Each row was made from one walk, in order. Every step used is in the known rows, and no mark comes twice. Write each row's walk.
Known rows:
l/g/y: [ 1.33 -0.49 -3.45  2.59  0.69  1.58  0.57  2.92  5.98 -0.94 -0.54  1.77
  3.09  2.03  0.36  6.24 -1.40 -1.26 -2.74]
w/v/y/l/g: [-2.40 -0.49 -0.38 -0.26  1.66 -0.63  0.76  4.31 -0.04  1.13 -0.41  2.49
  2.72  4.32  0.04  5.04 -0.83 -2.30 -3.27]
p/y/g: [ 1.65  1.96  2.28  1.18  1.90 -2.94 -1.35  0.17 -0.30  3.79  2.13  5.02
  0.25  2.95 -1.69 -0.62 -2.39 -5.26 -0.93]
p/y/g/w: [ 1.99  1.70  4.98  0.72  1.36 -1.51 -3.02 -1.34 -0.77  2.60  2.10  3.19
  0.81  1.32 -4.86  0.24 -0.15 -4.29 -2.04]
g/y: [ 1.28 -0.72 -2.53  2.29  0.06  2.50  0.97  1.91  4.09 -1.24 -0.46  0.55
  1.46  0.09  1.65  3.60 -0.87  0.32 -1.35]
m/v/y/l: [-4.27  0.08  0.07 -1.39  1.54 -1.25  2.47  3.50 -2.21  2.43 -0.29  1.47
 -0.16  0.91  1.43  1.15 -1.99  0.29 -0.48]
p/y/l/g/w/v: [ 0.48 -2.50  3.94  0.03  0.71  1.75 -3.10  0.50 -2.69  1.60  2.08  3.97
  3.12  3.75 -0.27  1.92  0.46 -3.58 -3.86]
m/y/l/g/w/v: [-1.08 -2.77  4.32  0.68  1.26  3.07 -1.81  1.35 -3.16 -0.03  1.45  2.89
  3.53  3.50  0.25  3.05  0.48 -1.96 -3.81]
l/y/v: [ 0.03  1.55 -2.48  1.07  0.91 -2.70  0.82  0.34  4.32 -0.01 -1.98  0.75
 -0.60 -2.04 -0.17 -0.30  1.12  2.65  0.54]
v/y/g: [-1.68  1.06 -0.02  0.48  1.44 -1.89  1.23  1.04 -1.75  2.51 -0.58  0.59
  0.84  1.42 -1.63  0.90 -1.99 -0.68 -1.05]
v/y: [-3.36  0.24 -0.05 -2.05 -1.35  0.35  1.67  0.35 -2.48  0.52 -1.59 -4.57
 -0.52 -0.60 -0.84 -0.26 -0.34  2.14  0.54]
g/l/y: [ 1.47 -0.01 -3.21  3.30  0.69  1.08  0.62  3.99  3.65 -1.46 -0.19  1.25
  3.24 -0.27  4.16  3.81 -1.08  1.17 -1.91]
w/v/y/g: [-1.80 -0.66  0.42  0.54  1.36 -0.61  0.65  0.94 -3.25  2.79 -0.16  1.33
  1.83  2.30 -0.28  0.75 -1.99 -0.73 -1.78]
w/v: [-0.29 -3.53  0.76  0.21 -0.24  2.60 -1.08 -0.26 -3.25  0.54  0.86  1.56
  2.04  1.75  2.82 -0.27  0.00 -0.09 -1.65]
w/v/y/g/l: [ 1.09 -2.25 -1.16  2.22 -0.11  2.86  0.94  3.90 -0.88  0.48  1.14  0.90
  2.36  0.00  0.17  3.74 -3.15  0.21 -2.21]
y/l/g/w/v: [-0.04 -3.02  2.77  0.42  0.99  2.15 -2.40  0.82 -2.50  0.81  1.29  3.40
  3.59  3.25  0.01  2.74  0.80 -2.16 -4.08]
p/y: [ 1.43  1.49  3.05 -1.06 -0.69 -1.13 -2.05 -1.01 -0.53  2.29  2.30  1.76
 -1.27  1.49 -0.88 -2.46 -0.94 -4.31  0.58]
g/y/p: [ 2.33 -0.96 -3.89  1.70 -0.11  1.86  0.07  2.25  3.01 -3.39  0.36 -1.00
 -0.32 -0.17  3.68  3.58  1.77  3.35 -3.12]
l/g: [ 0.05  0.33 -1.31  0.36  0.91 -1.37 -0.48  1.44  2.66  0.37 -0.12  1.73
  2.40  2.78 -1.73  3.78 -0.87 -2.27 -1.98]
m/y: [-3.11  0.91  4.20  0.77  0.85  2.73  1.59  1.56 -1.77 -2.42  0.45 -1.33
 -0.18  0.85  0.69  0.82 -0.71  0.35  0.78]
l/g/w/v/y/p: [-0.75 -1.86 -1.05 -1.15 -0.81  1.35 -0.87  1.06 -2.42 -1.85  0.13 -3.28
  0.37  0.92  1.56  2.35  2.42  3.66 -3.73]

Which walk is each row?
[-4.50 -0.42 -1.29 -2.49 -0.89 -1.13  1.68 -0.71 -2.41  2.69 -0.73 -2.93
  0.07 -1.20 -0.36 -1.22 -3.10  2.60  1.39] -> m/v/y
[ 1.29  0.36 -3.65  1.47  0.90 -0.71 -0.42  2.06  1.98 -2.88 -0.07 -0.43
  0.45  0.33  5.34  2.25  2.48  3.60 -3.02] -> l/y/p
[ 0.86  1.23  4.08  0.05  1.46 -1.05 -2.51  1.24  0.88  1.15  1.41  3.17
  1.76  2.63 -4.28  3.47  0.73 -4.46 -3.22] -> p/y/l/g/w
[ 2.37 -0.79 -4.52  1.88  0.41  1.22 -0.24  2.94  4.35 -3.24  0.30 -0.05
  0.88  1.22  2.88  5.44  1.37  2.20 -4.08] -> l/g/y/p
[ 2.81 -1.16 -1.39  3.20  0.61  1.76  0.47  3.89  1.40  0.09  1.61  2.62
  1.91 -0.26 -0.39  3.97 -3.03 -0.88 -1.94] -> y/g/l
[-3.23 -1.09  2.51 -1.04  1.12  1.24  1.12  3.59 -4.01  1.14 -0.29  0.92
  0.56  1.92  1.23  1.93  0.61 -0.18 -2.34] -> g/w/v/y/l
[ 1.21  1.60  2.45  2.23  2.39 -1.57 -1.88 -0.01  0.75  1.17  0.47  2.91
  2.71  1.00 -2.46  2.23  0.40 -1.81 -2.91] -> l/y/g/w
[-0.35  1.08  3.48  0.26  1.04 -0.78 -1.23 -0.63 -1.80  1.67  0.18  0.10
  1.20  0.29 -4.78  1.34  0.17 -1.13 -2.02] -> v/y/g/w
[ 0.53 -2.46  2.48  1.74  1.43  1.53 -2.38 -0.25 -2.74  1.30  1.16  3.58
  3.89  2.45  1.14  1.36  0.34 -1.30 -3.74] -> l/y/g/w/v
[-3.14 -1.96  1.68 -1.80 -1.16  1.98 -0.33 -0.08 -4.12  0.92 -0.78 -3.07
  2.02  1.20 -1.21  1.22  0.13  1.03 -2.01] -> l/g/w/v/y
[ 1.17 -1.00 -1.42  2.18 -0.03  1.92  1.31  4.05  0.23  0.31  0.83  0.38
  1.63 -0.57 -0.79  3.79 -3.09  0.16 -1.62] -> v/y/g/l
[ 1.12 -2.40  4.24  0.69  0.74  1.54 -3.21 -1.18 -3.86  2.32  2.35  3.74
  2.58  2.68 -0.55 -0.10 -0.08 -3.02 -3.10] -> p/y/g/w/v
[ 1.06  0.23 -2.65  1.27 -0.08 -0.04  1.31  0.52  5.33 -0.55 -1.59  0.21
 -1.30 -2.62 -1.83  1.02  0.49  2.38  0.52] -> g/y/v
[-3.14 -2.08  2.13 -1.89 -1.45  2.45 -0.11 -0.55 -5.02  0.83 -0.72 -3.68
  1.23  0.24 -0.61 -0.10  0.45  1.83 -1.31] -> g/w/v/y
[ 0.63 -1.32 -2.05  1.92  0.19  1.22  1.36  3.50  0.20  1.41  1.25  1.18
  1.96 -0.90 -0.61  3.29 -4.51  0.37 -1.20] -> m/v/y/g/l
[-0.17 -0.06 -0.82  2.00  2.19  1.31  1.91  5.28  2.37 -0.34 -0.10  3.90
  0.73  1.81  2.81  4.55 -0.31 -1.22 -2.36] -> g/y/l
[ 0.38 -3.31  3.13  0.11 -0.19  3.01 -2.53 -1.27 -3.65  0.47  1.30  1.33
  2.45  1.25  0.29  0.18  1.14 -0.44 -2.65] -> g/w/v
[-1.01 -2.06 -1.75 -1.23 -1.13  1.62  0.04  1.00 -3.13 -1.96 -0.03 -3.74
 -0.61  0.16  3.38  0.76  2.16  4.58 -2.58] -> w/v/y/p
[-2.90  0.37 -1.22 -0.63  1.96 -2.22  1.16  3.90  1.13  2.13 -0.32  2.75
  2.34  3.45 -0.72  4.63 -2.20 -2.04 -2.25] -> m/v/y/l/g
